What can hang from each mark:
L: J V
J: B L
C: N
B: C E J
W: V
E: B N
N: C
V: W

Known rows, with every way that one mark hangs from another:
[J [B [C N]] L]: [-4.30 -2.47  3.67  0.84  1.43 -2.43  0.64 -1.03 -1.64  2.11 -0.34 -1.98
 -1.62 -0.33 -0.78 -1.46 -0.83 -0.88  1.83]
[B C E]: [-7.51 -2.95  0.52  1.20 -0.48 -1.76  1.96 -1.42  2.57 -2.14 -1.16 -0.56
 -0.05  0.59  0.30  2.56 -0.24  3.71  3.94]
[B [E [N C]]]: [-5.56 -2.03  0.81  2.03 -1.31 -0.98  4.22 -2.57  2.45 -2.12 -2.44 -1.13
 -0.02 -1.58  1.21  3.51 -0.50  2.71  3.17]
[N C]: [-4.12 -1.93  1.79  2.50  1.75 -3.62  3.28 -4.53 -0.23 -1.88 -0.94 -1.54
  1.63 -0.47  1.99  2.22 -0.78  1.40  2.89]
[E [B [J L]]]: [-3.86 -0.04  0.73  1.28  3.14 -1.05  1.36  0.52 -2.25  1.28 -2.21 -2.04
 -0.73 -0.95  2.12  1.33  1.28 -0.91  2.31]
[E [B C J] N]: [-4.07 -0.65 -0.74  0.96 -0.18  1.08 -1.25  1.47  0.34 -1.09 -0.97  0.31
 -1.74 -2.11  1.83  2.78  2.49  1.06  3.37]
[V W]: [-5.47 -1.82  2.12  1.82  2.18 -2.18  3.57 -0.84 -1.13 -0.70 -0.27 -0.37
  2.85 -0.37 -2.28  1.69  2.11 -0.54  1.64]
[B E J]: [-6.80 -1.60  0.08  1.25  1.02 -3.01  2.86 -1.74  1.82  0.10 -3.24 -0.25
  1.55 -0.04  2.76  3.33  1.22  3.17  3.00]
[L [J B]]: [-5.15 -3.15  5.30  2.59 -0.07 -3.96  3.93 -2.42 -0.57 -0.61  0.67 -0.99
  1.33 -0.92  1.75  1.84 -0.87  0.73  0.47]
[J [B [C N] E] L]: [-5.83 -2.98  2.79  0.85  0.08 -1.84  2.02 -0.86  0.07  2.25 -1.66 -2.59
 -2.45 -0.43 -1.02 -1.16 -1.27  0.71  2.05]
[B [C N] J]: [-4.84 -0.95  1.31  0.22  0.53 -2.36 -1.78 -1.59  1.03  0.09 -1.60  1.93
  0.88  0.02  2.66  0.47  2.59  2.91  4.25]
[L [J [B C]] [V W]]: [-5.57 -2.87  3.19  2.62  0.68 -3.40  4.35 -1.79  1.31 -1.67  4.01 -1.13
 -1.02 -3.34 -0.38  2.01  0.53  1.62  0.70]
[L J]: [-4.71 -2.09  4.73  2.19 -0.07 -3.21  3.79 -2.21  0.08 -2.16  0.15  0.17
  1.99 -0.84  2.63  2.80 -0.04  1.35  1.73]
[J [B C] [L V]]: [-4.52 -2.25  2.15  1.44  3.37 -3.52  2.02 -1.69 -0.73  0.47  2.37 -3.15
 -2.84 -1.47 -0.17  0.99 -1.59 -0.52  1.88]
[E B [N C]]: [-3.10 -0.50  0.97  2.48 -0.20  0.90  2.30 -1.16 -0.59 -1.79 -1.40 -1.92
 -1.33 -2.57  1.25  2.26  0.24 -0.04  2.82]
[J [B C [E N]] L]: [-5.53 -3.72  1.21  1.02 -0.05 -1.37  2.12  0.25  0.60  0.91 -0.62 -2.52
 -2.98 -1.48 -1.07  1.57 -1.27  0.43  1.54]
[J [L V]]: [-3.59  0.02  2.77  1.33  3.99 -2.89  3.66 -2.03 -0.90 -0.72  0.71 -2.28
 -0.93 -1.38  1.22  2.20 -0.78 -0.99  2.83]
[B C J]: [-5.32 -2.12 -0.38  0.60  1.78 -3.40 -1.16 -1.26  0.89 -1.01 -0.41  1.21
  1.12  0.12  2.65  2.93  2.03  2.80  3.62]
[J [B E] [L V]]: [-5.70 -1.85  2.52  1.87  2.76 -3.25  5.18 -2.04  0.01  1.33  0.10 -4.30
 -2.49 -1.62 -0.14  1.32 -2.25 -0.23  1.45]
[W V]: [-5.42 -2.68  2.89  0.72  2.79 -3.92  3.41  0.70 -0.35 -1.34 -2.39  0.74
  3.44  1.96  0.75  1.71  0.11  0.33  3.95]

Rows:
[-5.34 -3.74  3.59  2.88 -2.22 -2.80  5.07 -2.66  1.63 -1.14 -0.42 -1.46
 -0.27 -2.54  2.01  2.66 -1.33  2.47  0.63] | [L [J [B [E [N C]]]]]
[-6.63 -2.71  0.20  0.96 -2.01 -0.19  1.49 -0.46  3.31 -2.70 -1.10  0.22
 -0.92 -0.81  0.15  3.47  0.34  3.44  3.93] | [B C [E N]]
[-5.62 -2.51  4.00  1.47  0.38 -2.79  0.46 -2.46 -0.69  0.77 -0.06 -0.81
  0.30  0.59 -0.51 -0.87 -0.37  0.69  2.41] | [J [B [C N]]]
[-3.85 -0.32  0.23  0.98  4.36 -3.34  2.49 -0.83 -0.46  0.80 -0.20 -0.85
  0.10 -2.13  1.62  2.63  2.18 -0.06  2.16] | [B [J [L [V W]]]]
[-7.17 -3.01  3.09  1.48 -0.95 -2.16  1.78 -2.20  1.08  0.88 -1.41 -1.42
 -0.53  0.51 -0.72 -0.63 -0.82  2.24  2.61] | [J [B [C N] E]]
[-6.90 -3.75  1.49  1.65 -1.14 -1.68  1.92 -1.14  1.59 -0.47 -0.33 -1.34
 -1.03 -0.59 -0.86  2.09 -0.78  1.96  2.12] | [J [B C [E N]]]
[-3.82 -0.37  2.04  1.41  4.15 -2.39  4.29 -1.02 -1.04 -0.37  1.00 -2.17
 -0.65 -2.09 -0.79  1.84  0.55 -1.42  2.08] | [J [L [V W]]]
[-5.26 -2.18  4.18  2.99  1.26 -3.69  5.81 -2.29  0.50 -1.08  3.24 -1.60
 -0.08 -3.35 -0.16  2.01  0.37  0.63  0.15] | [L [J B] [V W]]
[-4.29 -1.49 -1.29  0.37  3.46 -2.92  0.17 -0.05  0.81 -0.17  1.00 -0.10
 -1.33 -2.16  1.26  2.60  2.45  1.51  2.98] | [B C [J [L [V W]]]]
[-4.24 -2.08 -0.63  0.17  2.62 -3.12 -1.01 -0.14  0.12  0.10 -0.64  0.26
 -0.42 -0.63  2.49  2.51  1.68  1.56  3.15] | [B C [J L]]
[-3.19 -0.64 -0.95  0.58  0.51  1.28 -1.08  2.37 -0.31 -0.19 -1.15 -0.46
 -3.00 -2.70  1.66  2.44  2.17  0.13  3.01] | [E [B C [J L]] N]
[-6.22 -3.92  1.45  1.19  1.14 -2.65  2.49 -0.47  0.03  1.39 -0.71 -3.16
 -2.25 -0.35 -1.01  0.83 -1.71  0.65  1.52] | [J [B C E] L]
[-7.02 -1.79  2.19  0.75 -1.78 -0.76  1.33 -1.78  2.64 -1.05 -2.39  0.18
 -0.28  0.48  0.29  0.14  0.28  3.80  4.56] | [B [C N] E]
[-4.92 -0.16  2.63  1.33  0.22  0.56  0.03 -0.40 -0.97 -0.54 -1.33 -0.94
 -0.96  0.11  0.30 -0.85  0.81  0.58  3.95] | [E [B [C N]]]
[-7.60 -3.96  1.75  1.81  0.06 -2.98  2.29 -1.92  0.98 -0.01 -0.38 -1.99
 -0.34  0.55 -0.70  1.36 -1.24  2.16  2.10] | [J [B C E]]
[-4.28 -0.82  0.86  1.41 -0.63  1.74 -0.09  1.09 -0.08 -2.14 -0.24 -0.49
 -1.86 -1.57  0.15  2.23  1.09  0.23  3.46] | [E [B C] N]
[-4.25 -0.94 -0.52  0.83  2.45 -0.73 -0.53  1.16 -1.23  0.51 -1.26 -1.45
 -1.89 -0.93  1.83  1.28  1.48  0.37  3.01] | [E [B C [J L]]]
[-5.66 -1.88  4.14  2.83 -0.89 -2.74  5.82 -2.82  2.59 -1.81  1.88 -1.64
 -1.59 -3.43  2.14  3.27 -1.31  2.30  1.33] | [L [J [B [E N]]] V]
[-6.19 -2.06  4.38  2.94  0.09 -3.81  6.12 -3.40  2.08 -1.48  1.80 -2.18
 -1.05 -2.55  2.24  2.69 -1.66  2.45  1.30] | [L [J [B E]] V]
[-4.14 -1.31  3.51  1.07  2.35 -2.70  1.50 -1.97 -0.66  1.36  1.39 -2.54
 -3.04 -1.56 -0.23 -0.92 -1.16 -0.47  2.38] | [J [B [C N]] [L V]]
[-2.88 -0.33 -0.65  2.04  0.35  0.23  1.15 -0.78 -0.15 -0.78 -2.13 -1.10
 -1.20 -3.07  2.91  2.80  1.57  0.82  2.76] | [E [B J] [N C]]
[-6.69 -4.27  3.57  2.23 -1.66 -3.23  3.56 -1.73  1.63 -1.09  0.40 -1.01
 -0.24 -1.03  1.30  2.03 -1.05  2.99  1.16] | [L [J [B C E]]]
